What can hang from each mark
vuviv: zabamo
rume: fogis kizali
sala: kisu supeme
kisu: zabamo
vinut: fogis kizali
zabamo: rume supeme vinut
kizali: rume vinut

Every row comes from one small tree of marks. The marks that hang from a mark follow it in brackets, in alphabetical order. Every link used is in the known rows. Which tree was each row made from?
Known rows
sala(kisu(zabamo(vinut)) supeme): [-0.29 -2.19 -2.04 -0.47  3.34  0.88  5.04  2.88  1.31 -1.50 -1.21  2.36
  2.29 -0.63  0.33  1.07  0.93 -5.75 -2.48 -1.50 -1.99]
vuviv(zabamo(rume(fogis kizali))): [-0.71 -1.71  3.20 -2.37  1.25  2.23  2.80  1.04 -0.53  3.39  2.58  1.60
  5.27 -1.73  1.35  0.01 -0.37 -0.59 -0.47 -1.76 -4.91]
kisu(zabamo(vinut)): [ 0.16 -4.23  1.25 -1.64  2.83  1.21  0.92  1.54  0.29  0.02  2.48  2.36
  2.01 -2.46  0.90  1.74 -0.01 -6.90 -1.57 -1.56 -3.00]
vinut(fogis kizali(rume)): [ 0.01 -0.30  3.39 -4.84  5.23  0.93  0.54  1.84 -1.16  1.47 -0.46 -0.10
  5.10  0.25  2.13  1.31 -5.79 -2.08 -4.13 -0.25 -1.21]
sala(kisu(zabamo(rume)) supeme): [-1.35 -1.65 -1.94 -0.63  2.21  2.73  4.95  3.12  0.94 -0.96 -1.46  3.50
  2.58 -0.68 -0.16  1.76  0.29 -4.85 -2.13 -2.90 -2.39]
zabamo(supeme): [ 0.39 -1.43  2.83 -4.50  3.41  1.95  1.19  0.95  0.32 -0.80  2.32  2.75
  1.11 -1.29  0.38  2.82  0.08 -3.64 -2.33 -0.77 -2.96]
zabamo(rume(kizali(vinut))): [-0.93 -1.80  1.56 -1.31  3.33  1.47  0.48  0.36 -0.76  2.50  0.87  2.59
  6.55 -2.08  1.16  1.06 -1.72 -1.08 -2.78 -1.45 -2.20]
rume(fogis kizali(vinut)): [-0.01  0.09  3.61 -2.10  3.30 -1.01  1.54  0.75 -0.74  0.27  0.08  2.43
  7.44 -0.42  1.40  0.85 -1.94  0.25 -2.82 -0.13 -2.03]
rume(fogis kizali): [-0.11 -0.59  3.82 -2.66  2.62  0.36  2.12  1.28 -0.82  0.22  1.06  2.26
  6.01 -0.42  1.34  0.92 -1.22 -1.27 -1.50 -0.25 -3.34]
zabamo(rume(fogis) supeme): [ 0.08 -1.75  2.37 -3.89  2.48  2.45  2.17  1.32 -0.32  1.57  1.90  2.45
  4.02 -1.19  0.84  1.49  0.39 -2.48 -1.75 -2.58 -2.84]
zabamo(vinut): [ 0.35 -3.85  1.32 -1.80  4.09  1.34  0.91  0.40 -0.59  2.00  2.13  2.12
  2.74 -2.60  0.71  0.23  0.27 -4.75 -1.40 -1.13 -3.42]
vuviv(zabamo): [-0.06 -2.27  3.23 -3.19  2.58  1.98  1.42  0.33 -0.07  1.05  3.17  2.66
  0.31 -2.38 -0.01  1.24 -0.08 -3.06 -0.45 -0.77 -5.27]
kizali(rume vinut(fogis)): [ 0.31 -0.07  3.43 -3.87  5.72 -0.54  0.29  0.58 -0.98  1.00 -0.85  1.56
  4.85  0.13  1.12  1.06 -4.84 -1.11 -4.12 -0.23 -0.84]
zabamo(vinut(fogis)): [ 0.15 -3.14  1.55 -2.45  4.27  0.92  1.19  1.12 -0.73  2.49  1.14  0.99
  3.64 -1.84  1.67  0.00 -1.48 -4.56 -2.06 -1.24 -2.97]
sala(kisu(zabamo)): [-0.56 -1.50  0.68 -1.59  2.08  1.27  2.83  2.39  0.88 -2.15  0.51  3.44
  1.70 -1.52 -0.06  2.40  0.09 -5.31 -2.55 -0.68 -3.32]
kisu(zabamo): [-0.28 -2.62  2.55 -2.61  2.22  1.53  0.76  1.80  0.20 -1.64  1.98  3.46
  1.29 -1.63  0.22  3.06 -0.87 -5.99 -1.44 -1.39 -3.34]
kisu(zabamo(rume(fogis) supeme vinut)): [ 0.45 -3.68  1.11 -2.74  1.81  2.01  2.28  2.31  0.59  1.28  2.62  1.53
  3.83 -1.79  1.72  1.74  1.01 -5.53 -2.08 -3.24 -2.12]
kisu(zabamo(rume)): [-0.88 -3.72  1.33 -1.88  1.77  3.15  0.79  1.74 -0.08  0.63  2.18  3.50
  2.35 -2.46  0.39  2.45 -0.61 -6.10 -1.11 -3.00 -3.44]
rume(kizali): [-0.47 -1.38  3.05 -2.52  3.15  1.40  1.11  0.81 -0.46  0.25  1.65  2.50
  4.21 -1.29  0.95  1.66 -1.31 -2.48 -1.68  0.00 -3.43]
kizali(rume): [ 0.30 -1.50  3.41 -3.73  4.84  1.30  0.70  0.46 -0.79  0.44  1.23  2.49
  2.67 -0.61  0.12  1.32 -2.38 -2.76 -2.14 -0.31 -2.46]

Write each row's tree
[-0.08 -0.61  1.00 -3.34  1.99  1.45  3.29  2.71  1.86 -3.33  0.97  2.92
  0.64 -0.93  0.22  3.79  0.90 -5.04 -3.63 -0.58 -2.54]  sala(kisu(zabamo(supeme)))
[ 0.26 -1.77 -0.54 -2.83  2.87  1.05  2.97  3.26  1.79 -1.12  0.81  0.32
  2.96 -1.72  2.03  2.72  0.03 -5.55 -5.07 -0.58 -1.30]  sala(kisu(zabamo(supeme vinut(kizali))))
[-0.44 -5.25  0.04 -0.92  2.40  2.75  0.92  1.52 -0.04  2.31  2.68  2.29
  3.02 -3.29  1.08  1.19  0.28 -7.03 -1.30 -3.16 -3.02]  kisu(zabamo(rume vinut))
[ 0.83 -0.05  3.88 -3.29  4.99 -1.14  1.12  0.33 -1.05  0.54 -0.46  2.42
  5.84  0.26  0.52  0.54 -3.07 -0.03 -3.24 -0.40 -1.13]  kizali(rume(fogis) vinut)
[-0.44 -0.95  1.84 -3.04  3.26  1.71  0.86  0.76  0.20  1.47  1.47  2.04
  5.63 -1.51  1.48  2.33 -1.03 -0.85 -3.81 -1.14 -1.42]  zabamo(rume(kizali(vinut)) supeme)
[ 0.51 -0.28  3.95 -4.28  4.50  0.24  1.30  1.52 -1.20  1.07 -0.10  0.81
  6.10  0.43  1.56  0.78 -4.07 -1.09 -3.18 -0.35 -1.58]  vinut(kizali(rume(fogis)))
[-0.02 -3.68  1.19 -2.03  2.55  2.14  2.22  1.27 -0.77  5.66  2.48 -0.21
  5.50 -3.00  2.23 -1.17 -0.60 -2.31 -1.39 -2.75 -3.93]  vuviv(zabamo(rume(fogis) vinut(kizali)))
[ 0.60 -2.62  1.99 -4.46  3.34  1.79  1.51  1.18  0.83  2.13  3.37 -0.54
  1.55 -2.48  2.03  1.58 -0.14 -3.33 -2.90 -0.57 -3.22]  vuviv(zabamo(supeme vinut(kizali)))
[ 0.26 -1.45  0.01 -3.05  2.78  0.80  3.53  3.23  1.63 -1.11  0.43  0.64
  2.18 -0.99  1.90  2.21  0.06 -5.83 -4.46 -0.83 -1.73]  sala(kisu(zabamo(supeme vinut(fogis))))
[ 0.59 -3.26  1.04 -2.89  3.19  2.13  2.37  1.21 -0.25  3.30  2.33  1.34
  4.71 -1.98  1.53  0.29  1.27 -3.35 -1.94 -2.80 -2.56]  zabamo(rume(fogis) supeme vinut)
[-0.45 -0.01  3.05 -2.65  3.97 -0.39  0.69  1.03 -0.72  0.71 -0.41  1.55
  6.49 -0.50  1.98  1.29 -3.66 -0.80 -3.66  0.03 -1.76]  rume(kizali(vinut(fogis)))
[ 0.37 -2.15  1.59 -4.44  3.22  1.01  1.07  3.31  0.77 -0.09  1.34 -0.79
  3.51 -1.10  3.28  3.06 -2.74 -5.98 -4.58 -1.30 -0.90]  kisu(zabamo(supeme vinut(fogis kizali)))
[-0.35 -2.88  1.63 -3.61  1.71  3.36  1.16  2.12  0.85 -0.49  2.80  2.97
  1.42 -1.90  0.70  3.78  0.05 -5.90 -2.14 -2.71 -2.58]  kisu(zabamo(rume supeme))
[-0.03 -3.17  1.44 -3.11  2.35  3.10  2.27  0.74  0.73  3.93  4.20  0.13
  3.07 -2.86  2.05  0.85  1.15 -2.54 -1.86 -1.48 -3.78]  vuviv(zabamo(rume(kizali) supeme vinut))
[ 1.53 -1.01  2.89 -5.07  5.18  0.11  1.86  1.71 -0.27  1.65  0.89 -0.91
  5.76  0.16  2.54  0.88 -2.40 -1.74 -4.37 -0.35 -0.39]  zabamo(supeme vinut(kizali(rume(fogis))))
[ 0.64 -3.33  1.59 -3.36  2.86  1.42  1.32  1.88  1.21 -1.06  2.99  1.80
  1.06 -1.90  1.22  3.14  0.75 -6.68 -2.61 -1.41 -2.11]  kisu(zabamo(supeme vinut))
[ 0.36 -2.16 -0.24 -2.39  2.60  1.16  3.35  2.55  1.92 -1.57  1.47  1.77
  1.32 -1.77  0.96  2.49  1.75 -5.97 -3.80 -0.80 -2.13]  sala(kisu(zabamo(supeme vinut)))
[ 0.53 -3.27  1.73 -3.36  2.29  2.40  2.94  0.97  0.32  4.03  3.69  0.62
  2.81 -2.51  1.50  0.00  1.86 -2.64 -1.19 -2.69 -3.99]  vuviv(zabamo(rume(fogis) supeme vinut))
[-0.21 -3.28 -1.52 -1.73  2.16  2.71  3.34  2.54  1.64  0.74  1.72  1.70
  2.37 -2.57  1.11  1.87  2.00 -6.13 -3.47 -2.44 -2.28]  sala(kisu(zabamo(rume supeme vinut)))
[-0.56 -1.31  1.81 -2.89  2.03  1.61  0.78  1.84  0.97 -0.50  1.76  2.30
  4.85 -1.41  1.65  3.82 -1.28 -3.08 -3.95 -1.67 -0.99]  kisu(zabamo(rume(kizali(vinut)) supeme))
[ 1.16 -1.77  2.80 -5.44  4.66  1.43  1.52  1.05  0.64  2.35  2.88 -1.29
  2.08 -1.27  2.10  1.35 -1.93 -2.23 -3.83  0.01 -1.90]  vuviv(zabamo(supeme vinut(kizali(rume))))
[ 0.02 -3.70  1.02 -2.05  3.08  1.16  0.47  2.27  0.16  0.51  1.77  0.94
  3.64 -2.29  1.98  1.96 -1.73 -6.41 -2.88 -1.33 -2.10]  kisu(zabamo(vinut(kizali)))
[-0.56 -1.06  2.93 -1.78  1.98  0.84  2.22  0.52 -0.46  3.37  1.56  1.71
  6.65 -1.68  1.38  0.04 -1.08  0.86 -1.72 -1.62 -3.57]  vuviv(zabamo(rume(fogis kizali(vinut))))
[ 0.29 -2.20  2.13 -3.70  4.66  0.39  0.63  2.78 -0.26  1.17  0.12 -1.01
  4.97 -0.43  2.96  1.54 -5.16 -5.17 -4.42 -0.85 -0.50]  kisu(zabamo(vinut(fogis kizali(rume))))
[-0.61 -1.69  2.77 -4.07  1.72  3.46  2.15  0.92  0.67  2.15  3.82  1.27
  2.47 -2.07  1.29  2.05  0.26 -1.56 -1.69 -1.29 -4.14]  vuviv(zabamo(rume(kizali) supeme))
